Each row was made from one small tree. The marks that hang from a mark follow it in brackets, in the order of their numbers. Every link used is in the known rows. Write each row's tree.
(in the rows, 128 means zero)
Known rows
Z373[Z617[Z125[Z563 Z651[Z265]]]]: [ 91 129 132 204 154 183 143 155 147  53 123 124 128 132  72 135 135 140
 142 154 148 168 140]
Z617[Z125[Z651]]: [109 116 116 149 132 147 134  98 120  71 109 102 105 103 104 128  98 178
 150 145 134 153 147]
Z265[Z617]: [155 138 153 132 147 145 146  99 124 151 124 123  98 124 147 127 129 127
 164 127 144 145 142]
Z265[Z563[Z125[Z651[Z373[Z537]]]] Z617]: [100 114 163 121 174 128 127 111 135 133  70 156 105  74 127 116  88 175
 134 125  98 149 108]
Z537[Z265]: [107 133 118 158 121 110 158 134 152 109 109 123 118 147 124 131 120 121
 122 146 126 137 118]
Z537[Z265[Z563]]: [113 119 113 169 110 108 153 164 141 105  89 101 117 135 102 114 122 131
 116 138 136 139 124]
Z125[Z563 Z651[Z265]]: [103 135 160 190 165 153 134 194 164  62 118 126 121 144 111 124 136 124
 148 144 160 145 121]
Z373[Z617]: [107 136 112 145 116 146 128 124 138 126 152 138 136 131 101 140 132 106
 107 123  96 115 119]
Z265[Z537 Z617]: [139 141 165 157 128 146 158 135 139 113 141  95 111 121 150 115 155 135
 155 113 163 182 148]
Z727[Z617[Z125]]: [139 107 113 134  98 155 138  83 112 133 137 122 127 109 112 136 145 134
 116 144 121 152 121]
Z727[Z617[Z125[Z563 Z651[Z265 Z373]]]]: [ 99 115 152 182 150 153 146 123 151  46  96 148 130  96 113 130 137 153
 111 163 155 155 125]
Z617[Z125[Z651[Z265]]]: [104 115 123 186 147 161 145 118 129  56 132 102 122 128 140 120 116 190
 156 157 147 187 156]
Z125[Z563 Z617 Z651]: [ 90 145 156 157 162 139 137 139 171  54  96 134  72 128  40 139 101 118
 160 122 156  78 126]
Z125[Z651[Z265]]: [ 95 129 136 197 146 148 135 145 155  59 152 111 119 142 151 122 121 150
 138 142 124 148 129]
Z373[Z563]: [145 164 125 126 154 143 131 110 125 134 120 146 132 123 134 138 118 107
 129 125 131 147 126]
Z373[Z563[Z125[Z651[Z265[Z537]]]] Z617]: [ 59 166 141 235 161 176 156 177 179  72 207 131 159 142 119 134 137 138
 112 112  98 199 105]
Z651[Z373[Z537[Z265] Z617[Z125[Z563]]]]: [ 88 133 118 125 141 123 156 105 140  99  25 191 137 111  69 148 116 114
  94 169 124 158 113]
Z265[Z563[Z125]]: [114 103 135 134 138 121 120 174 125 164 131 123 145 119  95 111 128 162
 121 114 115 144 121]
Z373[Z617[Z125]]: [115 120  99 141 117 158 138  94 109 118 134 128 137 117  86 139 127 145
 123 138 115 150 147]
Z651[Z265[Z537 Z563]]: [112 118 142 200 115 139 146 213 142  69 151  77 154 145 149  92 173 159
 112 117 166 198 146]
Z617[Z125]: [139 112 115 122 128 139 137  98 101 120 108 118 127 116 115 125 122 167
 143 143 148 162 154]
Z727[Z617[Z125[Z563]]]: [145 112 138 132 114 159 137 126 121 135 101 138 128 109  73 138 160 104
 126 147 157 150 114]
Z651[Z265[Z537 Z563[Z125] Z617] Z373]: [108 119 184 187 166 126 165 182 149 116 137 115 156 113 166  89 157 208
 130 114 163 210 154]
Z563[Z125[Z617 Z651[Z265]] Z373[Z537]]: [ 29 127 152 165 196 130 138 128 163 153 135 181 120 138 126 139 118 181
 141 138  76 155 108]
Z617[Z125[Z563[Z373] Z651[Z265]]]: [ 83 124 154 183 178 142 142 172 132 101  81 134 134 116 114 125 147 180
 154 164 172 193 154]
Z125[Z563 Z617]: [118 142 153 129 157 134 140 139 153 107  94 150  97 137  52 137 125 106
 152 121 169  94 136]

Which tree is each row?
[146 165 130 110 183 133 180  21 113 129  25 180 110  98 161 143  89 147
 146 169 140 217 141]
Z651[Z373[Z537[Z265[Z617[Z125]]] Z563]]
[104 136 155  95 160 120 112 163 121 190  55 185 142 112 107 139 159  99
 118 144 130 154 100]
Z125[Z563[Z373[Z537]]]
[123 116 122 161 130 151 163  86 123  79  45  97  67 106 103 119  92 160
 165 162 140 204 132]
Z373[Z537[Z265[Z563 Z617[Z125[Z651]]]]]
[117 123 141 148 148 151 130 140 128  65  74 115 105 106  62 130 113 149
 157 148 170 150 138]
Z617[Z125[Z563 Z651]]
[ 47 127 132 158 153 124 131 120 165 103 141 164 143  96  93 141  89 160
  90 121  60  94 106]
Z563[Z125[Z651[Z373[Z617]]]]
[ 37 117 134 180 160  80 169 127 187  58  81 137  93 110  60 122  61 195
 117 127 109  88 122]
Z537[Z265[Z563[Z125[Z617 Z651[Z373]]]]]
[105 158 119 116 163 164 121 107 129 195 144 200 155 125 100 159 119  91
 101 121  54 164  77]
Z373[Z537 Z563[Z125] Z617]
[132 157  97 141 142 172 141  78 108 129 126 146 140 112  94 150 117 127
 122 135 119 169 145]
Z373[Z563 Z617[Z125]]
[108 141 125 183 157 165 154  66 137  55 120 153 135  93 158 138 105 164
 102 158 122 174 127]
Z727[Z617[Z125[Z651[Z265 Z373[Z563]]]]]
[134 144 140 134 143 136 164  88 139 147  83 143  92 140 150 137 120  99
 151 152 118 174 109]
Z373[Z537[Z265[Z617]]]
[ 96 106 115 116 115 143 128  43 126  80  81 163 115  71 126 140 100 148
  90 157  86 142  98]
Z727[Z617[Z125[Z651[Z373[Z537]]]]]
[155 138 156 154 160 140 180 117 129 122  50 121  92 126  88 131 133 132
 184 163 196 192 149]
Z537[Z265[Z617[Z125[Z563]]]]
[115 113 142 101 128 146 124 116 104 199  62 180 140  92  94 146 173 103
 108 157 125 178  93]
Z727[Z617[Z125[Z563[Z373[Z537]]]]]
[ 64 127 141 156 167 131 141 114 166 101 149 138  92 127  65 139  85 167
 154 115 100  95 119]
Z563[Z125[Z617 Z651]]
[160 159 153 145 206 158 169  53 106 119  93 156 132 104 190 126 118 185
 159 154 173 217 184]
Z651[Z265[Z617[Z125]] Z373[Z563]]
[ 88 161 128 127 178 129 135 104 143 160 134 200 168 103 111 150 103 133
  85 116  79 123 111]
Z651[Z373[Z563[Z125] Z617]]
[116 124 146 117 160 120 132 149 104 165  56 147 145 100  91 129 155 156
 141 150 172 172 153]
Z617[Z125[Z563[Z373]]]
[ 85 142 140 112 147 139 113 155 130 185  79 195 150 114  86 151 163  74
  97 136 100 137  90]
Z125[Z563[Z373[Z537 Z617]]]
[103 175  95 145 135 149 153  95 148 131 106 180 129 141 111 160 112  58
  96 144  73 160  79]
Z373[Z537[Z265] Z563 Z617]
[ 58 115 111 140 133 102 145 137 152 143  82 182 154 112  84 131 106 135
  65 138  60 137  84]
Z651[Z373[Z537[Z265[Z563[Z125]]] Z617]]
[ 90 116 144 155 131 146 132 130 131 127  84 136 118  81  77 141 150 132
 124 153 137 148 113]
Z727[Z617[Z125[Z563[Z373] Z651]]]
[120 169 108 115 143 169 121  91 126 147 123 185 138 124 116 158 119  65
 100 127  77 148  92]
Z373[Z537 Z563 Z617]
[111  93 116 208 103 176 139 130 128  57 140  84 120 110 114 112 137 167
 119 150 130 174 129]
Z727[Z617[Z125[Z651[Z265[Z563]]]]]
[109 149 116 102 172 143 128  42 113  77  46 178 122  74 136 141  67 165
 119 154 116 175 128]
Z617[Z125[Z651[Z373[Z537 Z563]]]]
[ 87 114 141 128 133 153 123 115 121 142  60 166 118  83  85 147 147 114
 113 161 113 167  85]
Z727[Z617[Z125[Z563[Z373[Z537]] Z651]]]
[117 114 137 156 117 169 134 124 137  79  99 122 104  99  60 139 136 116
 132 148 146 141 107]
Z727[Z617[Z125[Z563 Z651]]]
[ 89 104 137 162 138 128 118 173 144 110 127 108 121 108  82 113 103 172
 128 117 108 130 114]
Z265[Z563[Z125[Z651]]]
[ 58 145 155 126 175 124 126 131 155 115  56 180  87 111  64 147 115 114
 143 135 124 109 106]
Z125[Z563[Z373[Z537]] Z617 Z651]
[144 126 158 164 114 142 152 163 132 105 122  74 111 112 130  98 157 143
 148 105 171 182 151]
Z265[Z537 Z563 Z617]
[ 79 141 159 148 161 119 123 178 148 121  76 144 118 105  92 133 134 125
 134 136 144 123 117]
Z125[Z563[Z373] Z651]
[123 128 124 139 134 160 133 136 120 121  97 141 136 120  46 140 143 117
 131 140 149 148 140]
Z373[Z617[Z125[Z563]]]
